In the rows, 128 means zero.
Known rows, with every step that occurs
mirul/tero/gumut/riku: [134 102 133  82 110 149 111 104 164  78 147 105 162 123 155 110 142 137
 134  73 158  89 113 136 114 124 130  90 106 172 151 114 140]
gavi/mubam: [127 130 189 136 135 139 121 109 121 155 103 148 142 126 142 147 145 102
 148 177 121 152 197 116 169 122 141 121 114  89 131 147 126]
mirul/fudu/gavi/tanet: [149 159 143 129 128 112 150 125 126 137  95 168 119 108 148 159 131 119
 108 200 172 145 158 113 129 140 119 173 162 139 131 128  71]
lepoz/mirul: [137 113 122 153 149 158 112 127 114 173  92 118 117  86 127 169 126 137
  90 185 122 121 154 156 143 167 127 128 114 134 160 136 139]
mubam/mirul/riku: [131  81 189 107 116 109  89 123 111 146 131 117 170  94 133 155 122 143
 151 209 156 155 129 150 154 127 120 141 133 127 127 125  86]
reve/mubam/mirul/riku/gumut: [122  58 216 128 100 105 110 133  96 155 147 100 152 122 116 166 170 117
 157 181 148  60 106 126 162 141  93 171 113 145  92 144  90]
fudu/gavi/lepoz/mirul: [151 125  94 146 147 146 131 120 125 159  76 155 117 150 130 172 100 146
  86 169 144 113 184 158 114 144 105 184 148 133 148 115 141]
lepoz/mirul/mubam: [155 125 137 162 136 138 146 106 132 169  84 151 115  77 130 181 119 125
  80 187 121 140 154 133 164 139 121 162 119 190 153 155 120]
mirul/lepoz: [133 133 171 135 116 130 125 136 128 148 108 139 135 119 122 120 112  65
 121 160 160 142 142 116 133 130 132  84  89 110 132 139 116]
depir/gumut/riku/mirul/lepoz: [119 128  92 103 108 135  90 165 114  79 132 137 137 107 140  83 153 147
 116 137 137 107 159 126 121 130 123  39  73 161 165  90 116]
fudu/mirul/tero/gumut/riku: [151  96 103  81 109 162  71 128 175  90 152 120 146 139 151 106 115 168
 127  42 171 103  99 168 118 108 131  55 103 169 134 109 152]
depir/gumut/riku/mirul: [119 114  67  87 119 151  92 166  95  79 128 132 142 110 126 118 176 175
 120 137 119  87 170 151 130 137 120  80  90 160 176  90 121]
mirul/tero/gumut: [141 112 146 110 112 144 139  98 140  99 133 100 129 109 159 129 142  91
 129 109 170  93 114 162 141 130 132 105 108 158 141 107 146]
reve/mubam: [124 111 163 111 120 147 144 143  98 159 110 155 146 135 110 176 151  73
 132 170 140  85 141 107 145 145 111 134  71 115 111 160 104]
reve/mubam/mirul/tanet: [159  99 222 138  90 125 103 141 112 171 148 124 147  88 113 156 145  89
 134 191 120 131 105 114 162 155 105 154  83 113 133 162 101]
mimek/mirul/riku/gumut: [127 121 189 126 148 107 148 120 109 128 133  91 150 111  91 129 143 145
 133 170 150  85 132 137 135 141 121 121 139 167 109  91 116]
fudu/gavi/mubam/mirul/tero/gumut: [162  96 197 117  99 123  80  73 153 113 140 135 108 123 190 143 142 144
 150 107 168 151 135 193 170 123 122 162 162 147 140 110 118]
gumut/riku: [128 110 140  88 129 149 100 140 132 130 121 143 173 131 107 138 135 141
 123 126 126 120 156 115 120 129 129 107 104 125 152 142 112]
tero/gumut: [125 115 131 125 129 141 139 137 114 121 128  98 133 115 120 151 155  95
 121 117 158 104 131 146 158 139 122 109 116 131 143 108 134]
fudu/mirul: [150 115 111 116 130 161  86 159 117 163 108 148 127 136 107 152 108 126
 116 132 157 139 142 173 148 118 131  90 105 108 122 133 135]
mimek/gavi/tanet: [144 141 172 146 159 101 151 143 118 143 102 135 108  75 156 182 125 110
 130 167 151 105 195 142 103 149 139 151 151 105 152 108 118]
tero/mirul/fudu/gavi: [117 141 103 121  87 127 128 139 110 156 103 149 124 110 116 106 139 118
  73 123 187 135 127 126 171 121 110 155 180 137 141 130  39]
lepoz/mirul/fudu: [123 133 123 162 119 134 123 115 124 156  75 111 125  65 136 143 123 128
  67 202 131 133 140 108 144 159 130 120 122 135 146 128 112]
depir/gumut/riku: [129 109  88  59 120 149 110 178 112  85 105 133 173 112 121 126 142 145
 116 145 127  98 180 143 118 137 125  91 105 155 168 106  88]
fudu/gavi: [152 121 121  95 120 153 126 135 108 164 104 162 120 137 105 157 126 118
 111 147 163 131 156 179 145 138 126 161 136 138 144 135  83]
tero/gumut/riku: [119 105 119  96 126 146 109 145 141 105 143 106 167 129 114 135 158 141
 123  82 144 102 133 119 132 131 123  95 112 147 153 111 126]
mirul/fudu/gavi: [139 142 120 105  92 131 139 125 117 148  90 153 125 116 117 129 125 106
  94 168 174 142 144 131 147 129 129 155 145 143 131 124  56]
gumut/riku/mirul: [116 113 115 113 127 147  80 130 114 127 145 142 141 130 112 133 167 169
 131 122 118 108 146 127 134 128 123 100  88 128 161 123 145]
reve/mubam/mirul/fudu: [120 101 201 127  81 100 105 132 108 138 108 136 156 102 127 172 150  85
 114 189 146 122 105  77 155 140 100 151  92 101 107 145  78]
riku/mirul/tero: [137 121 144 128 111 147 106  85 113 119 134 134 105 110 157 128 153 121
 137 149 149 100 125 169 142 128 132 108  82 137 149 121 167]
gumut/riku/mirul/fudu/gavi: [121 136  83 100  91 131  91 119 125 122 129 159 127 129 118 109 155 182
 101 128 153 128 137 117 139 120 122 128 125 158 150 113  80]
gavi/navi: [133 126 195 135 135 146 129 124 111 136 122 100 140 128 139 177 130 116
 127 150 128 117 153 131 112 144 119 132 115 112 118 145 137]
tero/mirul/riku: [102 111 128 118 118 130 132 136 107 162 132 120 169 101 124 112 132 133
 129 166 175 124 134 122 175 115 117 116 155 140 128 133  69]
reve/mubam/mirul: [132  80 202 116 110 123  92 144  97 155 124 148 146 122 115 197 154  98
 133 169 133 109 119 128 152 148  96 155  85  98 118 155 104]
depir/gumut/riku/mirul/fudu: [106 135  66  95  90 126 103 155 104  60 114 123 147  88 137  95 171 162
 100 158 129  98 158 105 132 128 122  73  98 159 163  78  93]
depir/gumut: [135 122  99  88 123 147 138 171  89 105  93 125 140  98 123 142 143  98
 113 175 140 103 179 170 141 142 128 107 107 139 157 102  99]

Rows
[132 111 132  99 112 151  78  92 137  99 151 141 137 123 151 110 153 165
 139 113 135  96 128 145 115 125 134  91  81 151 162 125 154]
gumut/riku/mirul/tero
[169 109 207 145 100 121  89 133 121 160 141 104 142  70 118 129 130 111
 127 184 124 171 118 150 157 145 126 145 116 108 164 137 120]
mubam/mirul/tanet
[113 131 153 154 109 129 112 149 122 155 122 136 133 111 124  96 126  77
  99 115 168 131 124 108 157 123 114  86 126 109 142 143  97]
tero/mirul/lepoz
[157  88 203 109 104 125  73  99 131 118 125 127 139  97 158 153 123 115
 135 153 151 137 109 179 130 135 124 140 113 121 149 133 134]
mubam/mirul/tero
[125 136  37  71  83 134 105 154 105  77 111 151 128 107 131  97 162 187
  89 143 152 108 161 143 132 128 118 109 127 188 162  78  57]
depir/gumut/riku/mirul/fudu/gavi
[125 121 108 134 114 124 125 111 137  99 157 133 132 117 121 143 179 157
 122  78 134 109 125 106 166 104 111 123 103 207 155 111 139]
tero/gumut/riku/mirul/mubam
[176 133 134 134 112 158 100 158 130 180 132 129 126 101 106 104  98 114
 118 158 143 161 129 161 158 123 140  87 102 117 137 140 133]
fudu/mirul/tanet
[139  93 130 125 121 142 106 148 115 163 132 100 132 137 106 120 123 144
 138 147 172  94 129 171 165 112 128 109 131 151  97 123 119]
fudu/mirul/riku/gumut
[134 178 186 123 125 105 140  94 135 132  89 171 131 117 124 131 124 145
 104 177 149 183 178 101 156 126 132 134 162 127 112  98  75]
mimek/mirul/fudu/gavi/mubam
[139 138 138 153 115 125 142 104 104 143 121 163 108 105 120 164 157 111
 119 160 132 131 145 129 176 107 120 149  95 171 145 135 133]
riku/mirul/mubam
[151 135 141 181 141 119 166  99 141 142  71 153 139 116 140 185  99 111
  89 187 121 123 181  97 131 116 105 183 123 161 142 134 161]
gavi/lepoz/mirul/mubam
[149 130 138 133 118 144  85 156 137 162 112 155 120 135 117 114  85  96
 113 132 170 157 130 147 138 117 133  54  87 108 112 134 130]
fudu/mirul/lepoz
[167 113 130 102 113 160  86 119 142 136 116 150 120 124 145 127  95 122
 124 124 170 126 120 193 134 113 140  83  97 130 122 136 148]
fudu/mirul/tero
[151  80 217 104  92 125  92 106 122 130 128 150 141 113 155 176 138  93
 142 160 147  95  97 146 135 145 104 154  78 124 118 153 117]
reve/mubam/mirul/tero
[134 127 123 124 115 126 113 112 131 121 135 171 142 119 116 147 158 157
 124 122 117 130 146 104 155 101 120 136  94 185 154 140 126]
gumut/riku/mirul/mubam
[108 107  98 121 125 146  91 132 121  99 165 102 132 126 119 127 187 167
 129  77 135  90 126 127 147 130 113  82  97 150 161  95 156]
tero/gumut/riku/mirul
[149 119 206 128  91 106  88 112 118 131 118 115 126 113 152 175 121 151
  99 152 157 159 115 139 118 144 101 188 169 125 116 129  73]
mubam/mirul/fudu/gavi/navi
[116 127 139 131 116 132  77 128 133 125 146 148 135 132 124  96 145 142
 129 119 138 126 135  99 125 125 124  58  71 130 150 127 141]
gumut/riku/mirul/lepoz
[146 132 160 116 127 145 120 111 122 170  99 177 120 146 138 150 135 125
 136 162 144 163 200 154 171 124 135 158 145 117 131 144  90]
fudu/gavi/mubam
[102  98 148 146 113 128 133 137 100 159 144  83 144 110 111 101 165 127
 127 132 170  68 125 131 180 120 109 138 170 155 127 132  85]
tero/mirul/riku/gumut
[138 117 252 167 110  78  85 117 143 147 104 134 112  79 171 134 109 100
 137 147 143 173 186 125 142 128 146 116 141  72 134 112 109]
mimek/gavi/mubam/mirul/lepoz
[142 113 127 164 135 139 142  80 156  93 106  91 124 120 182 143 115 119
 104 132 150  73 138 143 110 138 111 128 122 151 149  87 205]
gavi/lepoz/mirul/tero/gumut
[120 145 127 179 126 114 143 107 134 128  65 115 144 105 148 146 105 110
  75 205 133 116 167  73 116 135 114 143 123 107 137 105 153]
gavi/lepoz/mirul/fudu
[179 143 117 167 128 148 141 115 140 177  99 132 119 114 130 129  91 138
  87 197 132 133 172 146 121 148 111 181 143 149 164 122 140]
fudu/gavi/lepoz/mirul/tanet
[136 155 119 123  99 112 161 118 128 123  77 159 147 157 126 137 105  91
 102 168 174 129 170  98 120 105 114 174 147 111 121 103  98]
mirul/fudu/gavi/lepoz
[122 141 138 117  97 133  95 106 127 110 142 129 126 139 143 132 151 203
 107 112 137 121 133 107  99 131 109 137 136 157 126 121  95]
gumut/riku/mirul/fudu/gavi/navi
[127 132 187 143 129 115 139 118 126 159  91 134 116  94 152 152 127 106
 135 150 134 133 221 134 148 123 161 131 144  88 136 116 109]
mimek/gavi/mubam
[120 145 130 184 121  91 160 115 138 132  53 102 119  78 157 147  92 114
  65 177 143  98 191  90  94 137 131 150 152 105 144  76 135]
mimek/gavi/lepoz/mirul/fudu
[123 164 176 128 127 103 143 121 121 113  94 126 154  91 102 131 126 112
  89 179 146 145 131  90 125 139 128  99 121 120 124  89 104]
mimek/mirul/fudu
[108 145 126 150 100 121 121 113  99 129 118 124 116  98 127 122 164 114
 108 175 144 123 131 107 165 126 129 109  99 117 138 109 126]
riku/mirul/fudu
[113 147 129 120  98 127  89  93 137 128 123 175 125 138 145 101 165 188
 126 138 132 157 179  87 163 110 132 127 136 134 136 124  86]
gumut/riku/mirul/fudu/gavi/mubam
[162 140 145 120 156 135 138 136 114 153 111 180 113 129 140 185 133 132
 130 178 159 132 172 159 123 147 116 177 153 136 147 136  96]
fudu/gavi/tanet
[130 111 188 132  90  98  86 126 117 127 106 118 151  84 128 152 134 107
 105 179 147 159 115 115 150 134 122 140 130  99 137 120  95]
mubam/mirul/fudu
[138  93 109 118 129 162  95  96 172 101 131  92 138  93 169 121 133 181
  98  95 139  84 113 150 112 156 125  92 112 195 166 112 158]
lepoz/mirul/tero/gumut/riku
[133 154 110 126 127 115 102 120 130 111 133 175 119 121 151 136 161 196
 118 157 150 130 149  93 112 133 112 145 143 154 150 114  92]
gumut/riku/mirul/fudu/gavi/tanet
[183 119 219 143  99 124  83 106 134 181 137 148 122  95 142 127 129 137
 141 185 126 207 164 158 186 134 129 179 160 114 151 145  90]
fudu/gavi/mubam/mirul/tanet
[101 141 134 144  92 119 129 140 112 144 106 120 147  94 123 105 148  95
  82 139 162 126 124  88 170 121 115 117 151 110 142 130  76]
tero/mirul/fudu
[145  91 194 102 114 114  86  96 126 166 126 159 150 121 157 151 122 175
 166 208 159 193 175 163 182 116 126 173 174 134 114 132  57]
fudu/gavi/mubam/mirul/riku
[156 101 197 124 120 125  71 109 119 163 114 170 120 132 141 171 137 152
 141 160 138 184 176 171 175 129 120 182 160 102 139 141  92]
fudu/gavi/mubam/mirul
[158 131 184 133 118  89  97 126 123 133 107 162 120  95 156 179 131 144
 112 195 164 168 132 131 130 146 106 195 178 125 142 121  70]
mubam/mirul/fudu/gavi/tanet
[147 121 158 127  89  88 106 115 125 115  91 153 151 145 133 157 107 115
 105 168 171 152 146 117 122 111  98 197 161  97 130  97  96]
mubam/mirul/fudu/gavi/lepoz
[123 103 142 184 139  98 166 115 128 148  90  64 116  97 147 142 109 146
 107 173 149  41 194 138 101 140 125 171 170 150 127  75 146]
mimek/gavi/lepoz/mirul/riku/gumut
[116 151 105 140  90 108 147 130 121 132  89 154 145 150 126 114 121 104
  82 127 186 121 153  92 143  96  93 173 185 112 133 108  80]
tero/mirul/fudu/gavi/lepoz
[143 135  96 138 112 141 123 115 124 170  76 140 103  85 131 144 113 149
  58 188 153 140 144 144 146 160 124 158 154 162 147 126  76]
lepoz/mirul/fudu/gavi
[121 138 146 160 116 129 103 124 107 143 132 140 104 118 131 113 144  94
 125 154 150 130 133 125 150 132 127  75  74 114 140 120 147]
riku/mirul/lepoz
